Known rows, with every way that one mark hangs from another
E(D R V): [  8  -5 -19 -23   7  26  19   5  -2  -5  23   9  -8  12 -20   9   0 -16
   1   9]
C(P V(E(D R))): [-10   9 -14 -16 -14  16  11  13  -1  10  12   1  -7  19 -17   7  -3   7
   2  -2]
V(C(P(M(F Q(Z)))) E): [ -7   0   1  17  -5  -3 -15  -7  -4   6  -5  -7   7  -8  16  -4   7   6
   2  -4]
E(D R V(C(P(M(F Q))))): [ 10   2 -12 -10  -1  13   3   7  16   9  25 -15   4  20  -8  12 -12   7
   0   3]
P(M(F)): [ 14  -3  20  18   9 -19  -4 -18   3 -10 -12  -1   6 -19   8  -3   1 -14
 -11   3]
C(P(M(F)) V(E(D))): [  1  12   4   7 -17  -3   7   2  11  16   7  -7  -7  18  -9   8 -14  15
  -9  -2]
F(M(Q)): [  5   1  35   9   9 -29  -2  -1  -1 -23 -21  12  18 -26  16 -20   5 -10
 -12   0]
B(Z): [ -1  -9  10  -4  15  -9   7  -5 -22 -23 -11  16  -1 -26   8  -4  24 -34
   2   6]
Z(B): [  5  -9   5  -5  14  -7   0  -9 -20 -23 -27  16  -5 -30  20  -1  17 -31
   1   3]
C(P(M(Q)) V(E(D R))): [ -2   6  -1   1  -5   0   2  13   7  14   3  -5  -8  20 -14   4 -15  16
   2   2]
F(M(Q(Z(B)))): [ 11  -8  42  20  11 -34 -10  -4  -9 -31 -33  15  11 -29  23 -22  17 -23
 -11   6]
E(D R V(C(P(M)))): [  5  -3 -29 -23  -1  22  10   6  11   7  25  -9   1  20 -16  14  -6   5
   5   8]
P(M(F Q)): [ 15  -3  34  27  16 -28 -10 -13   4 -11 -17  -1   7 -22  15  -9  -4  -9
  -9  -2]
P(M): [  6 -11   7   7  17 -14   0 -14  -4 -14 -17   9   1 -22   3  -6   5 -12
  -1   6]
V(C(P(M(Q))) E(D R)): [ -6   1 -22  -8   5  17  -1   6  -4  14  11  -4  -2  13   2   9   2  11
   8   0]
C(P(M(F Q)) V(E(R))): [  1  14  13  12 -15 -10  -9   4  15  13  -1 -17   3  11  -8   2 -17  14
  -3   0]
C(P(M(F)) V): [  3   8  17  10 -15 -21  -3  -3  18   3  -6 -14   9   0  -4  -1 -13  11
  -8  -4]
V(C): [-10  -7  -8 -13   8   6  -7 -10 -10 -14  -7   9   9 -26  17 -10  15  -8
   8 -11]

Rows
[  3   5  24  25 -13 -21 -13  -1   5   5 -17 -10  -4   2   5  -3  -8   5
  -5   1]
C(P(M(F Q(Z(B)))) V(E))
[ -9   0 -32 -23   6  36   3   0 -17   4  15  12  -9   5   3   5  16  -8
   9  -3]
V(C E(D R))
[ -6   4 -12 -18  -3  24   8   5  -9   1   9  15 -17  10 -14  -1   2  -7
   4  -3]
C(V(E(D R)))
[ -4   1   7   1  -9 -17  -1   0  12   0 -10  -7   6  -2  -9  -3 -10  12
   0  -1]
C(P(M) V)
[ -3   6 -11  -7 -10   7   7   8   6  15   7  -5  -9  22 -20   9 -10  13
   1   5]
C(P(M) V(E(D R)))
[  0  -1   4   9  -3  -3  -2  10   2   8   0  -3 -10  20 -15  -1  -7  11
   3   4]
C(P(M(Q(Z))) V(E(D R)))
[ 12 -21  28  27  26 -28 -15 -12 -12 -24 -34  11  -4 -27  16 -15  10 -21
   1   8]
P(M(Q(Z(B))))
[ -9   1 -24  -8  -1  16   6   0  -6  13   8   2  -4   7   6   8   5  12
   4  -2]
V(C(P(M)) E(D))
[  4  13  -1   2 -16   4   5   5  12  17  11 -12  -5  24 -16  12 -13  12
  -7   3]
C(P(M(F)) V(E(D R)))
[-12   4 -33 -22  -3  30   6   6 -10  11  17   1  -1  11   0  11  12   3
   8  -2]
V(C(P) E(D R))
[ 10   2 -21 -16  -6  19   8   3  16  10  29 -15   4  21 -12  17  -8   4
  -1   6]
E(D R V(C(P(M(F)))))
[ -5   0   8  11  -7  -9 -10   5   4   5  -8  -8  -3   8 -13  -5  -6   9
   5   4]
C(P(M(Q(Z))) V(E(R)))
[ -4   6 -16  -1  -5  12   3  -3  -2  16  11  -4  -1   8   9  10   2  11
  -2  -4]
V(C(P(M(F))) E(D))
[ -4  -3  -7  -6  -4  -3  -4  -1  12   1   3  -8  12  -9   2  -3 -10  11
   5  -2]
E(V(C(P(M(Q)))))
[ 10  -8  45  34  13 -25 -16 -10 -11 -26 -17   8   8 -27  22 -21  14 -24
  -9  -9]
M(F Q(Z))
[-16  10  -5  -9 -19   4   5   6  -1   6   0   1   0   2  -9  -2  -3   9
   2  -6]
C(P V(E))
[  3   8  28  17 -10 -29  -9   1  19   2 -10 -14  10  -3   1  -6 -18  15
  -6  -8]
C(P(M(F Q)) V)
[-12  -1 -25 -17   5  29   5  -3 -18   3   9  18 -10  -3  11  -1  15  -4
   7  -9]
V(C E(D))
[-15   3 -26 -16  -4  22   8   4 -12   9  12   7  -2   4   8   6  10   7
   5  -8]
V(C(P) E(D))
[  5  -3 -20 -17   3  16   5  10  11   6  22  -9   2  18 -11  10 -10   8
   6   4]
E(D R V(C(P(M(Q)))))
[  8 -20  27  27  25 -27 -12 -12 -10 -22 -26  11   0 -24   9 -19   8 -15
   1   4]
P(M(Q(Z)))
[ -4  -2 -22 -21  -5  18  15   6   4   3  21   2   1   8  -4   6  -3   6
   2  -4]
E(D V(C(P)))
